What can hang from each mark:
fufofe: lemisim muro
tapo: lemisim muro
besubes: safo
safo: besubes
tesaf: metud muro tapo
metud: tapo
lemisim: fufofe muro safo
muro: tapo tesaf

Known rows, with every way that one mark hangs from another:
tesaf[metud muro[tapo]]: -0.94 -2.76 3.03 -4.78 -2.79 -1.33 -0.01 3.95 -1.66 0.91 2.02 -0.11
 -1.15 2.41 -1.23 4.16 -0.65 0.29 -2.04 0.44 3.89 -2.64 6.77
tesaf[metud muro tapo[lemisim]]: -0.94 -2.53 2.74 -4.22 -0.33 -0.46 -1.71 3.13 -4.34 2.02 1.69 0.17 -2.59
 2.27 -0.68 3.37 -0.43 -0.82 -1.65 -1.25 1.81 -1.26 5.33
tapo[lemisim]: -0.68 0.23 0.50 -3.73 0.10 -0.94 -1.12 1.20 -2.67 -0.79 2.32 0.72 -1.33
 2.75 -1.58 1.16 2.11 0.40 -1.27 -1.30 2.69 1.30 4.29
fufofe[lemisim muro]: -0.09 -0.99 0.98 -5.43 0.65 -0.18 -0.09 3.69 -5.69 -0.66 2.15 1.82 -1.29
 1.86 -1.49 2.95 0.35 0.34 -1.91 -2.16 -0.36 0.07 4.22
muro[tesaf[metud tapo[lemisim[safo]]]]: -0.42 -2.23 3.20 -2.75 -2.53 1.50 -2.72 1.97 -2.14 -1.65 2.46 0.67 -2.11
 1.55 -3.14 4.97 0.60 1.19 -1.30 -0.54 4.39 -0.09 5.93
metud[tapo]: -2.24 -0.52 2.33 -4.42 -3.38 -2.87 -0.59 2.41 0.13 -0.28 3.80 2.10 -0.76
 4.15 0.10 2.26 1.77 -0.81 -1.20 0.65 4.93 0.44 5.25
tapo[lemisim[fufofe muro[tesaf[metud]]]]: -0.06 -1.99 -0.21 -1.18 -2.68 -2.06 -1.66 4.45 -3.80 -2.60 1.73 -0.42
 -4.60 0.39 -6.16 2.46 3.36 1.60 -4.39 -0.97 5.01 -0.50 5.46
lemisim[fufofe muro[tapo] safo]: -1.63 -1.32 -0.53 -1.11 -4.28 0.30 0.89 4.42 -0.28 -1.38 2.25 0.71 -1.79
 4.17 -3.45 2.60 1.91 1.82 -4.30 2.02 6.66 -0.15 4.20
tapo[muro[tesaf]]: -0.13 -0.78 2.14 -4.81 -2.90 -0.94 0.80 6.09 -1.03 -1.40 2.00 1.04 -0.75
 1.44 -1.39 4.57 1.77 0.67 -2.13 0.75 3.99 0.25 7.00
tesaf[metud[tapo[lemisim[safo]]] muro]: -2.45 -1.58 3.18 -3.21 0.85 1.38 -1.61 1.83 -3.47 0.27 2.83 0.14 -3.17
 2.70 -1.97 2.42 -0.51 0.57 -0.06 -0.40 2.86 -0.36 6.07
muro[tesaf[tapo[lemisim[fufofe safo]]]]: 0.45 -0.47 2.04 -1.16 -3.06 1.88 -1.07 3.84 -2.34 -0.89 2.58 0.59 -1.75
 2.57 -4.08 4.38 2.92 1.69 -2.68 2.22 5.34 1.02 4.34
fufofe[muro]: -1.27 -1.87 0.61 -5.50 -0.23 -0.78 0.18 4.00 -1.27 -1.99 2.53 1.76 -1.54
 2.60 0.04 3.14 0.77 0.07 -1.96 -1.51 1.79 -0.81 4.63
tapo[lemisim[safo[besubes]] muro[tesaf]]: -0.49 0.71 2.99 -3.47 -0.67 3.70 0.13 5.61 -3.63 -1.87 1.10 0.58 -2.97
 0.71 -1.63 3.21 -0.09 2.20 -0.36 2.69 2.97 2.47 5.73
metud[tapo[lemisim muro[tesaf]]]: 1.05 1.51 3.34 -3.42 -2.50 -0.77 0.22 7.19 -3.34 -0.67 2.43 1.43 -1.70
 1.52 -2.36 4.91 2.25 -0.21 -1.28 1.37 4.15 1.56 6.86
muro[tapo[lemisim] tesaf[metud]]: 1.90 -0.66 3.37 -2.89 -3.89 -1.36 -1.44 3.99 -2.67 -1.63 1.98 0.04 -1.52
 0.56 -4.68 5.61 1.52 1.32 -1.95 0.24 5.14 -0.79 7.00
fufofe[lemisim[muro[tapo tesaf]]]: 1.88 -0.12 1.33 -2.51 -6.35 -2.41 -0.30 5.39 -5.39 -0.71 1.84 1.58 -0.18
 1.31 -4.99 5.69 0.98 0.76 -3.56 0.98 4.65 0.47 5.30
metud[tapo[lemisim[fufofe] muro[tesaf]]]: 1.43 1.50 2.83 -2.14 -2.46 -0.70 0.91 8.41 -3.66 -0.42 2.25 0.75 -2.91
 1.62 -3.86 4.21 3.98 0.51 -2.83 2.70 4.95 1.11 6.44
besubes[safo]: -2.23 -1.39 1.96 -4.92 -1.52 -0.71 -0.46 2.16 0.78 0.77 2.88 0.82 0.23
 3.17 0.69 1.14 1.23 0.91 -1.45 -1.38 3.33 0.25 6.20
tesaf[metud tapo[muro]]: -1.68 -3.00 2.66 -5.70 -1.63 -0.74 0.01 5.22 -0.72 0.91 1.69 1.31 -2.38
 3.07 1.32 3.48 0.00 -0.84 -2.52 -0.86 2.98 -1.48 6.66
fufofe[lemisim[muro safo]]: -2.39 -1.34 -1.01 -3.01 -1.22 0.67 -1.16 0.77 -4.68 -1.00 2.24 1.40
 -1.53 3.09 -2.73 0.85 0.15 1.28 -2.24 -1.78 2.56 1.58 3.70
muro[tapo]: -0.35 -0.39 1.87 -4.21 -4.07 -1.77 0.44 3.29 0.21 -0.22 2.62 1.30 0.47
 3.65 -0.93 3.64 1.16 0.25 -2.07 1.28 5.05 -0.32 5.29
tesaf[metud muro tapo]: -2.16 -4.07 2.85 -5.34 -2.08 -1.31 -1.09 3.18 -1.81 1.88 2.23 0.57 -1.87
 2.95 0.76 3.84 -0.85 -0.99 -1.95 -0.61 2.70 -2.43 5.99
tesaf[tapo]: -1.64 -1.74 1.82 -4.81 -3.54 -1.76 -0.81 2.54 -0.19 0.73 2.97 1.88 -0.31
 4.23 1.10 3.15 1.02 -1.08 -2.14 0.29 4.01 -0.01 4.42
lemisim[fufofe safo[besubes]]: -3.57 -1.32 1.64 -3.26 -1.41 2.11 0.05 2.23 -0.25 -1.24 2.47 0.31 -3.06
 3.43 -0.56 -0.21 1.11 2.50 -1.90 3.21 4.12 1.21 3.86
muro[tapo[lemisim[fufofe safo]] tesaf]: 1.79 0.77 2.15 -0.49 -3.45 1.86 -0.06 4.62 -2.30 -1.78 2.27 -0.20 -1.14
 1.94 -6.04 5.05 3.16 3.08 -2.76 3.27 6.21 0.85 5.34
metud[tapo[muro]]: -1.71 -0.10 2.58 -5.12 -2.06 -1.39 1.05 5.74 -0.59 0.36 2.79 2.12 -1.46
 3.80 1.01 2.76 1.30 -0.94 -1.64 0.85 4.00 0.51 6.35
tapo[lemisim[fufofe] muro[tesaf[metud]]]: 0.95 -1.17 1.94 -2.85 -0.33 0.01 0.12 6.66 -3.78 -1.41 1.32 -0.73 -4.28
 0.09 -4.65 3.23 3.32 1.94 -3.34 -0.04 3.59 -0.62 7.22

Rows:
-1.36 -1.04 2.07 -3.30 -0.18 2.54 -1.00 2.48 -3.76 1.47 2.16 0.76 -1.14
 3.46 -0.32 3.46 -0.62 -0.10 -0.83 0.44 2.13 0.43 4.06 : tesaf[muro tapo[lemisim[safo]]]
-0.72 -0.59 -0.40 -1.32 -2.55 0.83 -1.74 2.39 -3.04 -3.53 2.27 0.83
 -2.14 1.57 -4.52 3.21 1.55 1.59 -2.04 -0.68 4.83 1.84 4.61 : tapo[lemisim[muro[tesaf] safo]]
-1.30 1.00 2.18 -3.22 0.67 2.30 0.35 4.39 -2.59 -0.31 2.63 1.48 -2.07
 3.53 -0.89 2.36 1.02 0.38 -0.55 0.68 3.46 1.86 5.69 : metud[tapo[lemisim[safo] muro]]
-1.58 -1.34 3.30 -3.97 -0.05 -1.43 -1.56 3.15 -4.09 0.95 2.60 0.21 -3.11
 2.29 -1.62 2.53 0.29 -0.54 -0.71 -0.64 2.53 -0.80 6.21 : tesaf[metud[tapo[lemisim]] muro]
1.22 -1.09 1.86 -4.87 -1.46 -0.43 -0.39 5.18 -5.81 -1.92 2.10 1.59 -1.00
 0.39 -3.47 5.30 0.94 1.01 -1.92 -0.98 0.82 0.00 5.21 : fufofe[lemisim muro[tesaf]]
-0.51 1.03 1.52 -2.10 -1.61 -1.65 -0.46 3.76 -2.50 0.34 3.07 0.79 -2.67
 3.65 -2.74 1.17 3.89 0.20 -2.45 1.20 4.52 1.14 4.32 : metud[tapo[lemisim[fufofe]]]
-1.39 -0.72 2.79 -3.69 -0.96 -2.10 -2.10 1.72 -2.46 -0.39 3.06 0.94
 -2.97 2.73 -1.88 1.65 1.51 -0.29 -0.97 -1.31 3.82 0.05 5.77 : tesaf[metud[tapo[lemisim]]]
3.12 0.56 2.56 -3.15 -2.74 0.01 0.13 7.16 -3.92 -2.33 1.80 1.26 -0.91
 0.59 -3.85 7.49 1.24 0.86 -2.12 0.85 3.40 -0.42 5.59 : fufofe[muro[tapo[lemisim] tesaf]]
0.56 -1.85 3.27 -3.43 -3.40 -1.40 -2.63 3.21 -2.82 -0.74 2.20 0.80 -2.19
 1.16 -2.71 5.17 1.37 -0.06 -1.91 -0.64 4.17 -0.49 5.99 : muro[tesaf[metud tapo[lemisim]]]
-4.20 -1.91 0.11 -3.29 -2.32 1.05 -0.71 1.89 -0.85 -2.25 2.15 1.43 -3.07
 3.29 0.15 0.37 -0.94 1.12 -1.72 1.25 4.05 1.40 3.60 : lemisim[muro safo[besubes]]
-0.80 -3.39 3.49 -4.50 -5.24 -2.24 -2.03 3.33 -0.21 -0.79 2.74 1.22
 -1.47 1.82 -1.48 5.39 0.98 -0.16 -2.28 0.02 5.07 -1.67 6.48 : muro[tesaf[metud tapo]]
1.60 -0.13 1.86 -4.84 -1.36 -0.17 0.86 5.70 -5.39 -0.14 1.89 1.89 -0.33
 2.09 -2.07 5.12 -0.04 0.53 -2.35 -0.31 0.97 -0.64 4.68 : fufofe[lemisim muro[tapo]]
-1.86 -2.62 2.13 -2.96 -5.91 -4.03 -1.90 4.31 -0.74 -2.44 3.15 1.65
 -2.98 1.89 -3.00 4.40 1.36 -0.25 -2.81 -0.26 6.50 -1.08 6.78 : lemisim[muro[tesaf[metud[tapo]]]]
-0.86 -0.35 -1.77 -1.41 -1.20 -1.64 -0.47 3.58 -3.57 -0.95 1.90 0.31
 -3.58 2.84 -3.66 0.15 3.51 0.71 -4.24 -0.85 3.80 1.12 3.24 : tapo[lemisim[fufofe muro]]
1.21 0.47 1.74 -2.22 -1.56 -0.12 1.03 5.80 -4.44 1.73 1.53 -0.75 -1.54
 2.52 -3.51 3.33 2.03 1.01 -3.09 2.49 3.54 -0.45 4.77 : tesaf[muro[tapo[lemisim[fufofe]]]]
-0.44 -0.97 3.19 -4.43 -0.95 3.33 -0.59 4.74 -5.63 -2.36 1.86 1.59 -2.43
 0.29 -2.44 4.55 -1.40 2.33 -0.61 1.75 0.74 1.01 4.57 : fufofe[lemisim[safo[besubes]] muro[tesaf]]
0.11 0.53 1.45 -2.66 0.22 -0.53 0.32 6.45 -3.71 -0.87 2.93 1.35 -3.65
 2.84 -2.56 2.91 2.95 -0.06 -2.74 0.41 2.62 0.09 4.00 : metud[tapo[lemisim[fufofe[muro]]]]
0.56 0.33 1.20 -1.88 -0.24 3.16 0.79 5.93 -3.25 -1.84 1.77 -0.20 -2.83
 1.30 -4.55 3.38 3.17 2.76 -2.63 1.69 4.13 1.42 6.04 : tapo[lemisim[fufofe safo] muro[tesaf]]
0.34 -2.71 1.23 -1.60 -6.67 -2.94 -0.13 6.33 -1.05 -2.23 2.10 0.07 -2.96
 1.36 -5.47 4.96 2.58 1.46 -5.24 1.54 7.24 -2.23 6.59 : lemisim[fufofe muro[tapo tesaf[metud]]]
-0.29 0.08 3.75 -4.52 -4.37 -1.82 0.76 7.22 -0.82 -0.79 2.96 1.94 -1.11
 2.27 -0.96 5.29 1.86 -0.35 -1.75 2.13 5.21 0.45 7.49 : metud[tapo[muro[tesaf]]]
0.31 -1.18 2.77 -3.66 -0.82 -0.41 -0.63 3.97 -4.21 1.00 1.47 -0.64 -1.83
 1.64 -2.69 3.88 -0.34 0.48 -1.65 -0.21 2.79 -1.60 6.30 : tesaf[metud muro[tapo[lemisim]]]
-0.71 -2.21 1.08 -3.05 -6.88 -2.84 -1.18 4.93 -1.15 -1.09 2.47 2.21
 -0.93 2.69 -1.52 5.43 1.30 -1.04 -3.59 0.55 5.82 -0.16 4.80 : lemisim[muro[tesaf[tapo]]]
-0.03 -0.74 3.72 -3.04 -3.08 -2.25 -2.33 3.23 -2.55 -1.76 3.02 0.81
 -2.64 1.24 -3.67 4.08 2.09 0.29 -1.07 -0.07 4.93 -0.02 6.78 : muro[tesaf[metud[tapo[lemisim]]]]
0.41 0.51 0.74 -0.41 -4.75 -2.75 -0.80 6.27 -3.43 -1.66 2.83 1.08 -3.41
 2.11 -5.33 3.54 4.09 0.21 -3.90 1.59 6.30 1.14 4.80 : metud[tapo[lemisim[fufofe muro[tesaf]]]]
-0.05 -3.84 3.32 -5.14 -3.34 -1.16 -1.20 5.97 -1.37 -1.88 2.48 1.75
 -2.41 1.13 -1.08 7.15 0.01 -0.32 -2.63 -0.67 3.14 -2.71 6.37 : fufofe[muro[tesaf[metud tapo]]]
0.52 -1.13 2.46 -4.13 -0.44 -0.15 -0.71 5.34 -3.63 -1.79 1.36 -0.04
 -2.96 0.01 -3.29 3.87 1.62 1.21 -1.86 -1.38 2.90 -0.17 7.61 : tapo[lemisim muro[tesaf[metud]]]
-1.83 0.52 1.95 -3.98 1.63 4.09 0.43 4.16 -3.50 -0.73 1.12 0.59 -3.35
 2.27 0.33 0.69 -0.50 1.67 -0.30 1.30 1.66 2.51 4.69 : tapo[lemisim[safo[besubes]] muro]
-0.66 -2.09 1.25 -2.91 -1.54 2.08 0.54 5.35 -1.20 -3.73 2.84 0.69 -2.25
 1.63 -3.80 4.86 2.29 2.58 -2.92 1.29 3.93 -0.65 5.02 : lemisim[fufofe[muro[tesaf]] safo]
-1.01 -1.02 3.67 -2.32 -2.21 0.61 -2.59 1.88 -1.99 -2.66 3.44 0.70 -2.61
 1.68 -4.14 3.96 1.28 1.47 -0.32 0.21 5.24 0.53 6.62 : muro[tesaf[metud[tapo[lemisim[safo]]]]]
-0.65 -2.50 2.64 -5.23 -2.16 -0.96 -0.09 5.37 -1.15 -1.78 1.75 0.53
 -2.40 0.64 -1.85 4.11 1.13 0.97 -2.23 -0.76 3.84 -1.15 8.03 : tapo[muro[tesaf[metud]]]
0.27 -0.24 -0.38 -2.08 -3.41 -2.01 -1.61 3.76 -3.59 -2.61 2.06 1.05
 -1.96 1.08 -4.07 3.45 2.27 0.34 -2.71 -1.09 4.54 1.15 4.64 : tapo[lemisim[muro[tesaf]]]
-0.29 -3.65 1.92 -4.01 -1.80 -1.05 -0.28 6.06 -1.65 -3.19 2.40 0.22
 -3.68 0.38 -4.01 4.91 2.41 1.80 -3.68 -0.37 3.39 -2.64 6.51 : lemisim[fufofe[muro[tesaf[metud]]]]
0.77 -0.99 2.41 -3.00 -1.44 2.93 -0.92 5.20 -3.39 -2.39 2.42 1.77 -1.69
 1.68 -2.19 6.94 0.30 0.60 -1.51 0.24 2.74 0.29 4.58 : fufofe[muro[tesaf[tapo[lemisim[safo]]]]]
-0.33 -2.20 0.57 -1.90 -6.84 -2.70 -0.34 6.35 -1.41 -0.75 2.42 1.48
 -2.17 2.79 -2.83 4.74 3.00 -0.14 -5.12 1.76 6.36 -0.45 4.48 : lemisim[fufofe muro[tesaf[tapo]]]
-1.28 -1.95 2.32 -3.90 1.17 3.02 -0.78 3.73 -2.72 0.28 1.52 0.71 -3.06
 2.73 -0.38 2.97 -0.34 0.51 -1.53 -1.24 2.44 -0.05 5.97 : tesaf[metud tapo[lemisim[safo] muro]]
-0.29 -1.08 0.73 -2.36 0.87 3.15 0.12 5.17 -3.31 -0.79 2.32 1.15 -3.19
 3.30 -1.82 3.66 1.62 1.00 -2.86 0.14 2.23 -0.05 3.11 : tesaf[tapo[lemisim[fufofe[muro] safo]]]
-0.29 -0.74 2.22 -4.00 -1.07 -0.28 -0.82 3.81 -4.64 2.35 1.91 0.82 -1.12
 3.02 -0.06 3.61 0.28 -1.24 -1.50 0.02 1.82 0.10 4.13 : tesaf[muro tapo[lemisim]]
-3.95 -1.86 -0.40 -2.24 -2.52 1.26 0.04 3.34 -1.09 -1.86 2.11 0.64 -4.09
 3.39 -1.30 -0.48 0.79 2.01 -3.28 2.41 4.65 1.19 3.23 : lemisim[fufofe muro safo[besubes]]
-0.52 -1.48 2.68 -2.86 0.08 2.34 -0.69 2.61 -3.43 0.16 1.77 -0.70 -1.88
 2.00 -3.09 3.75 -0.98 1.66 -0.88 0.12 3.14 -1.13 6.10 : tesaf[metud muro[tapo[lemisim[safo]]]]
